Each row was made from one small tree. The marks that hang from a mark follow it in brackets, in the order of their numbers. Every link used is in the known rows. Write each row's tree.
Known rows
k_402[k_621[k_688]]: [-0.53  0.73 -0.15 -1.19  1.38 -2.26 -1.18 -0.06  2.15  3.62  1.09  0.93
 -1.08  0.82  0.69 -1.31  0.56  0.14  0.14  0.47  0.67  2.48 -1.68  0.75
  0.71]
k_243[k_745]: [ 1.73 -0.93  0.08  2.74 -2.29  0.63 -0.18  0.95  2.92  2.80  1.71 -1.71
 -1.78 -1.95 -1.08 -1.94 -0.34 -0.56 -2.62 -2.18 -1.62  0.75  1.09  0.50
 -1.77]
k_403[k_656[k_103[k_402 k_745[k_243]]]]: [-2.19  0.81  0.57 -1.67 -2.46  1.42  1.10  0.20 -0.29 -0.42 -1.09 -1.08
  1.24  1.57 -0.84  0.91  1.47 -1.22  0.61 -2.51 -1.60 -3.87 -0.06 -2.59
  1.92]
k_403[k_656[k_103[k_688]]]: [ 3.16  0.66  0.90 -2.60 -2.89  1.51  2.81 -0.81  3.50 -0.20  0.12 -0.97
  0.80  1.24 -3.46  0.17  0.85 -0.65  0.06 -3.12  0.52 -0.65 -0.13 -2.15
  1.35]
k_656[k_103 k_403]: [-1.88  1.07  3.39 -1.46 -2.41  2.40  4.17 -1.07  1.99  0.80 -1.09  0.43
  1.15  1.15 -2.75 -0.08  1.94 -1.05 -1.66 -2.51  2.14 -1.11 -0.03 -1.86
  0.42]
k_403[k_656[k_103[k_688 k_745]]]: [ 3.13  0.35  0.98 -3.21 -1.00  1.29  1.66 -0.79  2.88  0.25  0.56 -2.18
  0.55  1.97 -2.51  0.20  1.09 -0.61  0.90 -2.44 -0.25 -1.35 -0.49 -2.25
  0.14]
k_688[k_103[k_402 k_656 k_745[k_243]] k_621]: [-1.18 -1.90 -0.56  1.74  1.01 -0.21 -4.13  1.60 -1.62 -1.50  0.40  0.29
 -0.69 -2.94  3.05 -0.29 -0.17  2.80  0.83  0.38 -2.20  1.38 -0.29 -0.45
 -0.01]
k_402[k_103[k_656[k_403]] k_621[k_688]]: [-0.26 -0.36 -2.46 -1.04  1.38 -0.25 -0.17 -0.10 -1.69  2.11 -4.07  2.43
 -0.49 -1.31  1.67  0.51  1.08 -1.27  0.46  3.83  3.22 -0.45 -2.16  2.70
  1.91]
k_403[k_656[k_103[k_402 k_688]]]: [ 1.09  0.47  0.43 -1.69 -2.65  0.66  2.63 -0.90  2.16 -0.79 -0.27 -0.72
  1.18 -0.05 -2.82  1.10  0.48 -1.80 -0.37 -2.79 -0.42 -1.55  0.72 -1.34
  1.51]
k_403[k_656[k_103[k_402 k_745]]]: [-1.68  0.43  0.32 -1.69 -1.76  0.99  1.91 -0.99 -0.22 -0.69 -0.86 -2.01
  0.42  0.06 -0.60  0.89  1.03 -1.81  0.00 -2.06 -2.01 -3.74  0.47 -2.49
  0.50]
k_688[k_621[k_402[k_103]]]: [ 1.13  1.87 -1.17  3.03 -0.08 -0.67  1.25  0.79  0.45 -3.23  1.91 -1.18
 -1.41 -2.10 -1.21 -0.35 -4.15  4.25 -0.23 -0.04  1.32  1.52  3.80 -0.14
 -0.55]
k_103[k_688[k_621] k_745]: [ 5.37 -1.28  1.01 -0.18  3.28 -1.24 -1.68  0.16  3.59  1.36  4.60 -3.35
 -0.50  0.93 -1.82 -1.00 -0.84  2.41  0.90 -0.17  0.26  3.23  0.95  0.46
 -2.86]
k_656[k_103[k_402] k_403]: [-4.25  0.42  2.73 -0.15 -2.48  1.46  4.00 -1.60  0.25  0.14 -1.63  0.88
  1.56 -0.60 -1.92  0.81  1.83 -2.27 -2.11 -2.09  0.78 -2.24  0.64 -1.02
  0.71]
k_103[k_402[k_621] k_656 k_745]: [-3.07 -1.24 -3.28  0.25  2.62 -2.79 -3.68 -1.74 -5.00  0.48 -1.30  0.53
 -1.08 -1.89  4.68  0.26  1.31 -2.36  0.23  3.29 -2.91 -1.25 -0.92  0.83
  0.06]
k_621[k_688[k_103[k_402]]]: [-1.37 -0.51  2.68  1.12  0.16 -0.92 -0.11  1.44  2.82  1.45  1.77  1.30
 -1.55 -2.14  2.05 -0.82 -0.84 -0.56 -1.44 -0.78 -1.27  1.44 -1.65  1.22
 -0.35]
k_656[k_103[k_402[k_621]]]: [-2.50  2.24 -0.13 -0.29 -1.00 -0.23  0.95 -1.37 -0.42 -0.24 -0.33  0.78
  1.02  1.13 -1.71  0.33  0.29  0.21 -2.03 -1.75 -0.81 -1.35  1.45 -1.31
 -0.64]
k_389[k_243]: [-3.48 -1.49  1.60  0.89 -3.10 -0.31 -0.34 -1.89  0.58 -0.44 -0.51 -2.20
 -0.98 -0.44  0.14 -0.33  0.15  0.73 -0.63 -3.74 -1.09  2.53  1.64 -0.60
 -0.57]
k_688[k_621]: [ 0.61 -0.10  0.12  1.44 -0.74 -0.75  0.36 -0.05  2.50  0.16  2.84 -2.27
 -0.49 -1.33 -1.37 -1.42 -1.08  2.82 -0.78 -1.57  0.53  2.20  2.23 -0.61
 -0.25]
k_403[k_656]: [-0.96 -0.50 -0.72 -1.20 -3.57 -0.49  2.79 -0.58  1.16  0.47 -0.16 -1.16
 -0.03 -0.33 -0.30 -0.71  0.47 -2.62  0.69 -2.09 -0.71  0.02 -0.23 -1.78
  2.12]
k_103[k_656]: [ 0.38 -0.30 -1.02  0.87 -1.79 -0.57  0.14 -0.58 -0.39 -0.61 -0.41  0.55
 -0.95 -1.58  2.31 -1.11  0.06 -1.41 -1.66  0.23 -0.50 -0.06 -0.92  0.05
  1.57]
k_745[k_243]: [-1.53  1.07  1.13  0.49 -3.63  0.08  0.23  1.77  1.44  0.82  0.88  0.84
  1.45  3.72 -1.03 -1.59 -0.16  0.02 -0.29 -2.03  0.16  1.00 -0.49 -0.53
  1.98]
k_656[k_103[k_688[k_621] k_745[k_243]] k_403]: [ 2.64  0.11  4.00 -2.45  0.86  2.83  0.36  0.44  3.95  1.66  0.69 -0.62
  1.87  2.99 -4.21  0.66  2.34  2.27  1.05 -1.97  2.99  0.62 -0.60 -1.13
  0.16]
k_402[k_103[k_656[k_403]]]: [-0.37 -0.94 -1.68  0.81 -2.05  0.98  2.74 -0.24 -2.49 -1.01 -3.26  0.85
  0.59 -1.26  0.56  0.35 -0.43 -2.08 -1.01  1.94  1.93 -1.73 -0.23  1.97
  0.76]
k_402[k_103[k_745] k_621[k_688]]: [ 0.47  0.53 -1.76 -1.03  3.85 -0.81 -1.49  0.76 -1.07  2.88 -0.36 -0.64
 -0.76  2.21  0.76 -0.30 -0.42  0.55  0.97  3.21  1.17 -0.95 -0.87  2.13
 -2.24]

Write each row's tree
[ 1.23  1.62  0.56 -0.79  0.30 -0.47  0.43 -1.43  1.70  0.34  0.73  0.71
  1.45  1.84 -3.62  0.62  0.08  0.33 -1.76 -1.38  0.07  0.35  1.11  0.03
 -1.22]	k_656[k_103[k_402[k_621] k_688]]
[-2.54  0.98 -0.62 -2.63 -1.66  0.72  0.11 -0.39 -1.13  0.39 -1.78 -0.49
  1.30  1.87 -0.75  0.95  1.99 -1.03  1.46 -1.92 -1.30 -3.12 -0.36 -2.61
  2.06]	k_403[k_656[k_103[k_402[k_621] k_745[k_243]]]]
[ 0.85  0.45 -0.22  1.83  1.69  0.02 -3.82  2.25 -0.18 -3.11  1.54  1.32
 -2.46 -2.30  3.17 -0.72 -1.80  5.21  1.79  0.33 -1.03  3.34 -0.51 -1.70
  0.30]	k_688[k_103[k_656 k_745[k_243]] k_621[k_402]]
[ 3.34  1.97 -1.79  2.12  0.29 -0.70  1.60  0.35 -0.58 -3.84  0.29  1.63
 -1.20 -1.01  0.09  0.43 -4.30  0.71 -0.62  1.86  1.29  1.37  1.25  1.46
 -0.08]	k_621[k_402[k_103[k_656 k_688]]]
[ 3.18  2.06 -1.41  1.63  1.23 -0.20 -0.54  1.49 -1.23 -3.16  0.39  1.41
 -0.87  1.06  0.66  0.41 -3.61  1.45  0.66  2.11  0.78  0.63  0.33  1.28
 -0.09]	k_621[k_402[k_103[k_656 k_688 k_745[k_243]]]]
[ 1.87 -1.51 -0.33  0.32  1.35 -1.26 -3.97  0.72 -1.02  0.06  0.44  0.60
  0.97  0.41  1.97  0.85  0.44 -1.62  0.22  1.63 -1.69 -0.27 -1.43  2.07
  1.32]	k_103[k_402 k_656 k_688 k_745[k_243]]
[-0.27  0.44 -0.65  0.64 -0.68  1.00  0.57  2.18 -1.66  0.00 -0.14 -1.13
  1.47  3.87 -0.78 -0.44 -1.42  0.30 -0.09  0.77  0.41 -2.21  0.42  1.35
 -1.77]	k_402[k_103[k_745[k_243]]]
[ 4.92 -0.21 -1.06  1.31 -0.30  0.24  1.79  0.65  1.98 -0.75  1.43 -1.75
  0.82  0.79 -3.88 -0.13 -2.79  2.06 -0.62  0.31  2.28  1.51  2.59  2.40
 -2.13]	k_402[k_103[k_688[k_621]]]
[ 4.61 -1.54  0.16 -0.04  3.90 -0.90 -2.02 -0.86  1.26 -0.59  1.18 -0.27
 -1.88 -3.30  1.65  0.33  0.04  1.38  1.93  2.52  1.46  3.09 -0.65  0.69
  0.85]	k_103[k_656[k_403] k_688[k_621[k_402]] k_745]
[ 1.61  0.22  4.15 -2.66  0.12  2.84  1.33  0.07  3.13  2.12  0.08  0.39
  2.38  4.28 -3.60  0.35  2.55 -0.11  0.58 -1.94  2.34 -0.10 -1.69 -0.89
  0.14]	k_656[k_103[k_688 k_745[k_243]] k_403]
[ 1.48  1.85 -1.62  2.37  0.72  0.04 -1.18  1.78 -1.01 -3.32  0.94 -0.52
 -1.48 -1.38  0.51  0.01 -3.14  4.77  1.02  1.26  1.12  0.30  1.96 -0.04
  0.79]	k_688[k_621[k_402[k_103[k_656 k_745[k_243]]]]]
[-1.17  0.86 -3.13 -0.74  1.19 -0.50 -1.32  1.00 -3.12  1.82 -1.27  0.19
  1.31  5.04 -0.81 -0.40 -0.13  0.86  1.74  2.18  0.87 -0.54  0.15  0.96
 -1.51]	k_402[k_103[k_745[k_243]] k_621]
[ 0.64  0.94 -1.43  2.44 -0.01 -0.07  1.50  0.27 -0.58 -2.97 -0.30 -0.09
 -1.43 -3.95  0.11  0.29 -2.69  2.94  0.24  1.26  2.07  1.25  2.40  0.24
  1.21]	k_688[k_621[k_402[k_103[k_656[k_403]]]]]
[ 0.11  1.20 -1.34 -1.33  2.82 -0.20 -2.41  2.10 -1.12  3.05 -0.88  0.49
  0.45  4.14  0.24  0.04  0.05  1.20  1.79  2.94  1.47 -0.97 -1.60  2.27
 -0.62]	k_402[k_103[k_745[k_243]] k_621[k_688]]
[ 2.98  0.88  1.89 -0.14  2.20  0.54 -0.80 -0.53  2.32 -0.69  2.68 -2.47
  0.72  0.52 -3.06  0.92 -0.33  2.67 -1.16 -1.21 -0.50 -0.85  2.23 -0.43
 -2.48]	k_656[k_103[k_402 k_688[k_621] k_745]]
[-2.35  1.78  0.29 -0.88  1.54 -0.12 -0.66 -1.45 -1.35  0.24  0.25 -0.56
  0.42  1.92 -0.70  0.47  0.90  0.22 -0.92 -0.61 -1.51 -2.54  0.91 -1.35
 -2.17]	k_656[k_103[k_402[k_621] k_745]]
[-0.46 -0.18 -0.20 -1.70  2.55 -1.02 -4.30  1.28  0.66  3.35 -0.26  2.46
 -1.34  1.09  2.92 -1.10  1.50  0.91  1.67  1.47 -0.07  2.46 -3.76  0.30
  0.90]	k_402[k_621[k_688[k_103[k_656 k_745[k_243]]]]]
[ 5.81 -1.16 -2.19  0.83  2.46  0.58 -1.20  0.58 -0.52 -1.23  0.44 -2.05
 -0.11 -0.51 -0.51  0.48 -1.60  1.99  0.17  2.93  1.34 -0.27  0.94  2.49
 -1.92]	k_402[k_103[k_656 k_688[k_621] k_745]]
[-4.34 -2.61 -1.39 -0.07  1.92 -1.48 -1.99 -1.37 -3.72  0.89 -2.11  2.47
 -0.89 -2.70  4.45 -0.22  2.17 -2.70  1.02  1.81 -2.08  1.60 -2.28 -0.11
 -0.88]	k_688[k_103[k_402[k_621] k_656[k_403] k_745]]
[-3.36 -1.15 -1.75  0.26  0.97 -1.14 -4.26  0.62 -3.63  0.35 -1.07  3.02
 -0.07 -0.22  4.01 -0.38  1.08 -0.50  1.00  1.32 -2.77  1.30 -2.36 -0.25
 -0.16]	k_688[k_103[k_402[k_621] k_656 k_745[k_243]]]
[-0.29 -1.29 -1.54  0.23  0.11  1.12  1.33 -0.25 -3.25 -0.23 -2.74 -0.45
 -0.01 -0.50  1.80  0.33  0.07 -2.00 -0.06  2.89  1.07 -2.59 -0.53  1.54
 -0.92]	k_402[k_103[k_656[k_403] k_745]]
[-1.99 -1.27  0.06  2.62 -0.50 -1.10 -0.38  0.52  0.83 -1.21  2.01 -0.22
 -0.78 -3.64  0.17 -0.83 -1.48  2.34 -0.87 -1.57 -1.79  3.09  1.96 -0.18
 -1.72]	k_688[k_103[k_402] k_621]
[-4.51  0.48  3.46 -0.97 -1.06  2.13  1.60  0.01 -0.51  1.06 -1.53  0.49
  2.17  2.13 -1.19  1.01  2.68 -1.37 -0.33 -1.71  0.37 -3.24 -0.36 -1.16
  0.89]	k_656[k_103[k_402 k_745[k_243]] k_403]
[-1.67 -1.96  0.51  0.15 -1.88  0.26  0.96 -0.43  0.00 -0.10 -1.39  2.76
 -0.95 -2.39  2.61 -1.25  1.05 -1.54 -0.51 -0.37 -0.27  2.45 -2.52 -0.54
  0.34]	k_688[k_103[k_656[k_403]]]
[-1.67  0.89  0.12 -1.29 -3.49  1.04  3.07 -0.85  0.47 -1.23 -1.19 -0.74
  0.72 -0.61 -1.52  0.66  0.84 -1.92 -0.79 -2.92 -1.15 -3.07  0.92 -2.48
  1.59]	k_403[k_656[k_103[k_402]]]
[ 2.84  2.14 -0.52  1.83  1.79 -0.81  1.27  0.71 -0.01 -2.32  2.12 -0.26
 -1.08  1.17 -0.49  0.00 -4.47  1.03  0.16  1.31  0.58  1.16  2.02  0.95
 -2.54]	k_621[k_402[k_103[k_688 k_745]]]
[ 3.42 -2.14  0.47 -0.72 -0.59 -0.40  0.74 -1.44  1.94  0.94 -0.66  1.62
  0.21 -1.53  0.11 -0.11  1.48 -2.84 -0.40  0.95  1.95  2.71 -1.99  1.47
  2.21]	k_103[k_656[k_403] k_688]
[ 2.24 -0.16  0.27 -1.94 -0.19  0.74  0.61 -0.83  1.87 -0.50  0.47 -2.70
  0.54 -0.50 -2.51  1.26  0.55  0.25  0.70 -1.92 -0.72 -1.68  1.08 -1.76
  0.24]	k_403[k_656[k_103[k_402 k_688[k_621] k_745]]]
[ 1.36 -1.50  0.86  0.87  2.50 -2.39 -1.17 -0.66  0.67  1.01  3.20 -1.79
  0.55  0.62 -0.12  0.11 -0.92 -2.02 -0.50  0.37 -2.18  1.10  0.69  1.71
 -2.56]	k_103[k_402 k_688 k_745]
[ 0.57  2.46 -2.08  2.72 -0.66 -0.27  1.79  0.39 -2.23 -4.06 -0.53  1.44
 -1.75 -1.83  1.56  0.02 -3.88  0.73 -1.00  1.60  0.52 -0.32  1.60  0.50
  0.22]	k_621[k_402[k_103[k_656]]]
[-4.57  0.10 -1.11  0.05  1.27 -2.49 -3.10  0.38 -3.04  2.17  0.37  0.35
  1.06  2.66  1.34 -0.20  0.73 -0.98  1.10  0.80 -2.23 -0.41 -0.24  0.29
  0.23]	k_103[k_402[k_621] k_745[k_243]]
[-3.83 -2.56  0.28  0.89  0.61 -0.54 -0.77 -0.51 -2.79 -0.03 -1.36  1.63
 -1.08 -3.18  4.31 -0.11  1.32 -2.76  0.00  0.95 -2.35  0.39 -1.92 -0.08
 -0.89]	k_688[k_103[k_402 k_656[k_403] k_745]]
[-1.66 -1.52  0.58 -1.05 -0.49  0.71 -1.55  0.55 -1.73  1.52 -1.84  1.00
  0.38  0.63  3.08 -0.43  2.81 -2.07  1.13  1.34  0.34 -1.08 -3.26 -0.16
  2.73]	k_103[k_656[k_403] k_745[k_243]]
[-4.20 -1.90 -0.52  1.40 -2.00 -1.01  1.23 -1.58 -2.76 -0.47 -2.51  1.78
  0.04 -4.53  3.18  0.64  1.45 -4.61 -1.56  1.27 -0.57 -1.03 -0.55  1.08
  2.90]	k_103[k_402 k_656[k_403]]
[ 0.60 -0.60  3.24 -1.04  1.92  1.25  1.21 -1.24  2.13  0.83  0.59 -1.37
  1.30 -0.43 -2.94  1.52  1.57  0.56 -0.08 -1.04  1.22 -0.59  0.95 -0.22
 -1.01]	k_656[k_103[k_402 k_688[k_621] k_745] k_403]
